Every row comes from one small tree of marks. The marks that hang from a mark follow it in brackets, in the order of their numbers. Every link used is in the known rows. Which tree was each row made from?
Known rows:
k_327[k_343 k_835[k_22] k_884 k_980]: [ 1.97  2.05 -0.07 -2.03  0.61 -3.59 -0.79 -0.06 -1.49  1.83  1.66  0.02
 -0.94  0.82  1.23 -1.10 -1.07  2.44  1.68  0.60  0.16  0.82  1.51 -2.04
 -0.07]
k_935[k_327[k_884] k_343 k_980]: [ 2.80  1.10  0.82  1.73  0.75  5.88 -0.16 -0.40  3.35 -1.76 -4.45  1.12
  2.59  0.70 -1.65 -0.71 -1.13  0.08  0.91  1.39  1.19  1.12  0.13 -1.30
 -0.39]
k_22[k_601[k_327[k_343 k_835 k_884 k_980]]]: [ 3.19  1.61 -1.04 -3.16 -0.37 -3.20 -0.79  0.70 -0.30 -0.49 -0.51  0.73
 -0.20  1.00  0.52 -1.55 -2.27  1.46  1.44  0.47  0.10 -0.04  0.77 -1.33
 -0.08]
k_884[k_22[k_601] k_327]: [ 1.28 -2.27 -0.47  0.25  0.19  3.04  0.99  1.52  2.43 -1.94  0.52  1.42
  1.73  0.45 -1.03 -0.85 -1.67  1.10 -0.58  2.18 -1.03 -0.12 -1.60  2.30
 -0.84]
k_980[k_343]: [ 1.52  0.76  0.53  0.14  1.32  2.45  0.74 -0.01  0.94 -2.00 -2.12  1.45
  2.20  0.54 -0.87 -1.15 -1.52 -0.10 -0.58  1.50 -0.26  0.06  0.92 -0.32
 -0.82]
k_22[k_601[k_327[k_343 k_884 k_980]] k_835]: [ 3.54  0.82 -0.47 -2.18  0.14 -1.28  0.08  0.29 -0.62 -1.46  0.32  1.04
  0.60  1.03  0.86 -1.20 -1.66  0.95  0.96  0.01 -1.07 -0.02 -0.50  1.67
 -0.20]
k_935[k_835]: [ 1.07  0.96  0.46  0.85  0.27  2.81  0.57 -0.37  0.28 -0.43  0.01  1.35
  2.21  0.17 -0.92 -0.66 -1.02 -0.69 -0.17  1.16 -0.90 -1.23 -0.49 -1.23
 -0.48]
k_327[k_884]: [ 2.51  1.37 -0.11 -0.08  0.86  2.79  0.06  0.29  0.95 -0.74 -0.08  1.52
  1.33  0.67 -0.30 -0.91 -1.22  0.69  0.69  1.17  1.04 -0.16  0.04 -0.97
 -0.48]
k_935[k_835 k_980[k_343]]: [ 0.70  1.40  1.18  1.23  0.55  3.70  1.01 -1.25  1.15 -1.77 -2.13  1.18
  2.47  0.03 -1.22 -0.82 -1.42 -0.59 -0.53  1.09 -1.20 -0.49  0.97 -1.58
 -0.68]
k_835[k_22[k_601] k_884]: [ 1.84 -0.02  0.19  0.02  2.34  2.45  1.12  0.28  1.34 -1.99  0.89  0.65
  1.98  0.71 -1.62 -0.90 -1.37  1.05  0.19  2.17 -0.81  0.90 -0.73  1.22
 -1.01]
k_835[k_22[k_601] k_884[k_327[k_343 k_980]]]: [ 1.05 -0.76 -0.71 -1.34  1.31 -0.69  0.30  0.28 -0.28 -0.83  0.55 -0.01
  0.84  0.63  0.21 -0.69 -1.22  2.76 -0.24  0.54 -2.04  1.25 -1.84  2.79
 -0.80]
k_935[k_327 k_835 k_980]: [ 1.64  0.88  1.14  1.85  0.02  4.18 -0.01 -0.58  1.56 -2.26 -1.43  0.80
  3.12 -0.17 -2.15 -0.51 -0.72 -1.16 -0.31  0.85 -0.30 -0.50  0.36 -2.22
 -0.49]
k_601[k_327[k_343 k_884 k_980]]: [ 2.23  1.49 -0.67 -0.86  0.17 -2.16 -0.57  0.37 -1.59 -0.03 -0.26  0.65
  0.40  0.95  0.44 -1.16 -1.06  1.46  0.37 -0.83 -0.11  0.08 -0.98 -0.74
 -0.06]
k_884[k_327[k_980]]: [ 1.33 -0.48 -0.18  0.01  0.06  1.02  0.37  0.50 -0.72 -1.96  0.53  1.18
  1.11  0.03 -0.43 -0.72 -1.09  0.99 -0.75 -0.06 -1.02 -0.37 -1.71  0.37
 -0.47]
k_884[k_327]: [ 0.67 -0.61 -0.13  0.58  0.17  3.17  0.51  0.84  0.47 -2.21 -0.51  1.51
  2.10  0.43 -0.60 -0.70 -1.49  0.39 -0.75  0.82 -0.66 -0.26 -0.93  0.63
 -0.85]
k_835[k_884]: [ 1.01  0.89  0.07  0.30  1.68  2.92  0.61  0.22  1.20 -0.49 -0.73  1.48
  1.42  0.51 -0.75 -0.92 -1.12  0.66 -0.22  1.05 -0.41  0.01  0.22 -1.13
 -0.90]
k_327[k_343 k_884[k_22] k_980]: [ 1.91  0.74 -0.42 -0.59  0.66 -1.89 -0.40  0.38  0.34  2.68  0.73  0.60
 -0.81  0.66  1.07 -0.98 -0.44  2.75  0.71  0.49  0.17  0.27 -0.29 -0.97
  0.00]
k_835[k_884[k_22 k_327[k_343 k_980]]]: [-0.49 -0.94 -0.90 -0.43  0.71 -0.63  0.06  0.66  0.35  1.92  0.41  0.82
 -0.55  0.45  1.02 -0.79 -0.51  3.17 -0.85 -0.28 -2.13  0.34 -1.04  0.56
 -0.66]
k_22[k_601 k_835[k_884]]: [ 2.29  0.24  0.33 -0.90  1.63  3.73  1.18  0.09  2.19 -1.86 -0.19  1.83
  1.63  0.64 -0.34 -0.97 -1.74  0.09  0.38  1.85 -1.40 -0.15  0.61  1.28
 -1.08]
k_835[k_22[k_601] k_884[k_327]]: [ 0.94 -1.29 -0.43 -0.41  1.54  3.61  0.98  0.71  1.13 -2.94  1.31  0.92
  2.10  0.64 -1.07 -0.67 -1.51  1.49 -0.40  1.49 -1.66  0.81 -1.62  3.05
 -1.24]
k_935[k_327 k_835[k_22]]: [ 1.52  0.03  0.86  1.28  0.67  3.02 -0.02 -0.26 -0.20 -1.94  1.97  0.48
  3.19  0.21 -1.92 -0.49 -0.24 -0.82 -0.41  1.12 -1.02 -0.19 -0.58 -0.04
 -0.55]
k_327[k_980]: [ 2.19  0.85  0.43  0.47  0.78 -0.03  0.50  0.07 -0.66 -0.89  0.24  0.95
  0.98  0.08 -0.86 -0.92 -0.84  0.53 -0.19  0.63 -0.06 -0.29 -0.78 -1.24
 -0.26]

Which tree is each row?
[ 1.82 -1.24  0.15 -0.60  0.16 -2.34  0.92  0.92 -0.22 -0.41  1.12  0.80
  0.38  0.82  0.12 -1.19 -1.28  0.99 -0.08  0.70 -2.48 -0.05 -0.72  1.90
 -0.30] : k_884[k_22[k_601[k_327[k_343 k_980]] k_835]]
[ 0.47  0.65 -0.47 -1.81 -0.67 -2.40 -0.63  0.61 -0.93  0.83 -0.97  0.71
 -0.23  0.36  1.21 -1.01 -1.76  1.74  0.19  0.16 -1.02 -0.06  1.09 -1.64
 -0.39] : k_884[k_327[k_343 k_835 k_980]]
[ 2.16 -1.35  0.68  0.18  0.79  2.64  1.54  0.81  2.43 -1.05  1.21  1.59
  1.36  0.60 -0.59 -0.97 -1.44  0.22  0.27  2.60 -1.24 -0.31  0.15  1.74
 -0.71] : k_884[k_22[k_601 k_835]]
[ 1.58 -1.40 -0.60 -2.36 -0.07 -0.06  0.60  0.79  1.52 -1.65  0.50  1.46
 -0.21  0.14 -0.06 -1.41 -2.11  1.83 -0.35  1.60 -1.57 -0.21  0.86  0.81
 -0.65] : k_884[k_22[k_601] k_327[k_835 k_980[k_343]]]
[ 3.22 -0.05 -0.20 -1.83  0.58 -0.92  0.20  0.24  1.28  1.42  1.28  0.97
 -0.56  0.74  1.47 -1.00 -1.05  2.21  1.25  1.42 -0.72  0.20  0.11  1.54
 -0.15] : k_327[k_343 k_884[k_22[k_601 k_835]] k_980]
[ 3.66  1.26 -0.84 -2.73 -0.26 -1.16 -0.17  0.68 -0.33 -2.25  1.04  1.34
  0.03  0.57 -0.56 -1.56 -2.16  0.87  1.17  0.52  0.26 -0.51  0.29 -1.23
 -0.17] : k_22[k_601[k_327[k_835 k_884 k_980]]]
[-0.50  0.12 -0.69 -0.48  0.83  1.93 -0.16  0.56  0.94  0.35 -2.16  1.11
  1.27  0.86  0.80 -0.73 -1.42  1.73 -0.60  0.27 -1.38  0.37 -0.22  0.48
 -1.07] : k_835[k_884[k_327[k_343]]]
[ 1.86  1.29  1.08  0.45  0.01  2.01 -0.38  0.39  1.96 -2.31 -2.33  0.82
  1.74  0.12 -1.82 -1.02 -1.68 -0.45  0.43  1.46  0.72  0.30  2.96 -3.94
 -0.56] : k_935[k_327[k_835] k_980]
[ 1.55 -0.47 -0.55 -2.14  0.69  0.74  0.46  0.08  0.53 -0.81 -0.58  1.16
  0.50  0.55  1.43 -0.78 -1.63  1.88 -0.07  0.17 -2.59  0.24 -0.39  2.66
 -0.84] : k_22[k_601 k_835[k_884[k_327[k_343 k_980]]]]
[ 1.39  1.85  0.12 -1.45  0.11 -3.53 -0.52  0.18 -0.68  1.77 -1.29  0.52
 -0.36  0.43  0.79 -1.20 -1.49  1.29  0.80  0.89 -0.17 -0.05  1.96 -3.22
 -0.13] : k_327[k_343 k_835 k_980]
[ 0.56 -0.25  0.17 -1.63  0.42 -0.73  0.47  0.08 -1.55 -2.24  1.57  0.82
  0.36  0.26 -0.01 -1.13 -1.58  1.55 -0.56  0.43 -1.82  0.48  0.93  0.38
 -0.71] : k_884[k_327[k_835[k_22] k_980[k_343]]]
[ 0.69  0.00 -0.59 -1.35  1.28  2.15  0.51 -0.23 -0.11 -2.07 -0.69  1.64
  0.80  0.14  0.03 -1.01 -1.16  1.74 -1.45 -0.48 -1.88  0.15 -0.49  1.08
 -1.00] : k_835[k_884[k_327[k_980[k_343]]]]
[ 0.91 -0.46  0.22  1.02  1.01  3.60  0.16 -0.84  1.94  1.48 -0.46  1.42
  1.05  0.13 -1.22 -0.64  0.25  0.81 -0.47  0.43 -2.24 -0.35 -1.30 -0.39
 -0.24] : k_935[k_327[k_980] k_343 k_835[k_884[k_22]]]
[ 0.84 -0.52 -0.39 -1.05 -0.24 -2.11  0.11  1.74  1.38  0.27 -0.81  0.79
  0.54  1.16 -0.41 -1.51 -2.26  0.84  0.49  1.92 -1.09 -0.09  1.16 -0.96
 -0.50] : k_884[k_22[k_601[k_327[k_343 k_835]]]]
[ 0.78 -0.33 -0.08 -1.00  0.80  2.45  0.87 -0.05 -0.47 -1.37  1.53  1.93
  0.37  0.12  0.79 -0.70 -0.98  1.31 -0.76 -0.76 -2.69 -0.33 -0.28  1.56
 -0.90] : k_22[k_835[k_884[k_327[k_980]]]]
[ 0.40  0.22  0.49  0.15  0.35 -0.72  0.62  1.02 -1.45 -2.08  2.12  0.79
  1.33  0.88 -1.37 -1.28 -1.71 -0.01  0.05  0.87 -1.26  0.06  1.02 -1.33
 -0.68] : k_601[k_327[k_835[k_22]]]
[ 0.23  1.09 -0.33 -0.93  0.60  0.75  0.31  0.81  0.09 -1.15 -0.14  1.73
  0.71  0.81 -0.79 -1.43 -1.88  0.24 -0.13  0.22 -1.25 -0.52  1.74 -2.58
 -0.92] : k_601[k_327[k_835[k_884]]]
[ 1.52  1.00  0.03 -0.83 -0.26 -2.20  0.20  0.70 -1.69 -1.48  0.89  1.20
  0.26  0.37 -0.92 -1.41 -1.66  0.14 -0.06 -0.09 -0.90 -0.78  0.74 -2.62
 -0.24] : k_601[k_327[k_835 k_980]]
[ 2.49 -0.11 -0.05 -1.30  1.02  0.89  1.20  0.22 -0.28 -3.05  1.31  1.67
  0.96  0.56 -0.69 -1.20 -1.48  0.32 -0.29 -0.14 -2.51 -0.40 -0.74  1.59
 -0.72] : k_22[k_601[k_327[k_980]] k_835[k_884]]
[ 1.42 -0.49  0.14  0.26  1.01 -1.37  0.62  1.06 -0.57 -2.21 -0.18 -0.12
  2.65  1.28 -1.30 -1.06 -1.75  0.45  0.03  1.53 -1.21  0.95 -1.44  1.78
 -0.61] : k_835[k_22[k_601[k_327[k_343]]]]
[ 1.54  0.96  1.35  1.34  0.23  3.72  0.00 -0.15  3.11 -1.41 -5.03  1.07
  2.14  0.48 -1.87 -0.95 -1.84 -0.59  0.85  1.93  0.28  0.78  2.22 -3.26
 -0.50] : k_935[k_327[k_835] k_343 k_980]
[-0.22 -0.04  0.00  0.87  1.09  3.39  0.81 -0.19  1.63  1.71  1.68  1.69
  0.80  0.22 -0.51 -0.73 -0.39  0.83 -0.51  1.00 -1.96 -1.13 -0.24 -1.17
 -0.69] : k_935[k_835[k_884[k_22]]]
[ 1.30  0.53 -0.34 -0.06  0.79  0.40 -0.29  0.73  1.67  2.43 -0.16  0.91
  0.25  1.02  0.87 -0.97 -0.79  2.09  0.81  1.42  0.43  0.36  0.25 -0.81
 -0.35] : k_327[k_343 k_884[k_22]]
[ 0.24 -0.52 -0.17 -0.81  1.80  1.44  0.83 -0.33 -1.20 -2.33  1.52  0.91
  0.90  0.31 -0.27 -0.89 -0.74  2.19 -1.39 -0.37 -2.54  0.92 -0.95  2.25
 -1.06] : k_835[k_22 k_884[k_327[k_980[k_343]]]]
[ 3.03  0.58  0.50 -0.47  1.09  1.27 -0.29 -0.16  0.08 -3.01 -1.41  0.92
  2.02  0.03 -1.44 -1.14 -0.74 -0.03 -0.93  0.51 -0.07  0.28  0.43 -0.42
 -0.47] : k_935[k_327[k_980[k_343]]]
[ 2.91  2.20 -0.29 -2.02  0.15 -0.78 -0.50  0.00 -0.31  0.37  0.97  1.39
 -0.72  0.31  0.48 -1.25 -1.40  1.41  1.32  0.70  0.81 -0.47  1.63 -3.09
 -0.08] : k_327[k_835 k_884 k_980]
[ 0.97 -1.69 -0.54 -1.13 -0.41  1.74  0.58  1.60  2.56 -0.94  0.68  1.50
  0.63  0.42 -0.48 -1.12 -2.28  1.22  0.16  2.39 -0.91 -0.41  0.65  0.46
 -0.81] : k_884[k_22[k_601] k_327[k_835]]
[ 2.45  0.09 -0.03 -2.03  1.46  1.39  1.35 -0.26 -0.22 -3.95  0.04  1.83
  1.25  0.63 -0.54 -1.47 -1.77  0.29 -0.77 -0.02 -2.85 -0.12  0.12  2.29
 -0.91] : k_22[k_601[k_327[k_980[k_343]]] k_835[k_884]]
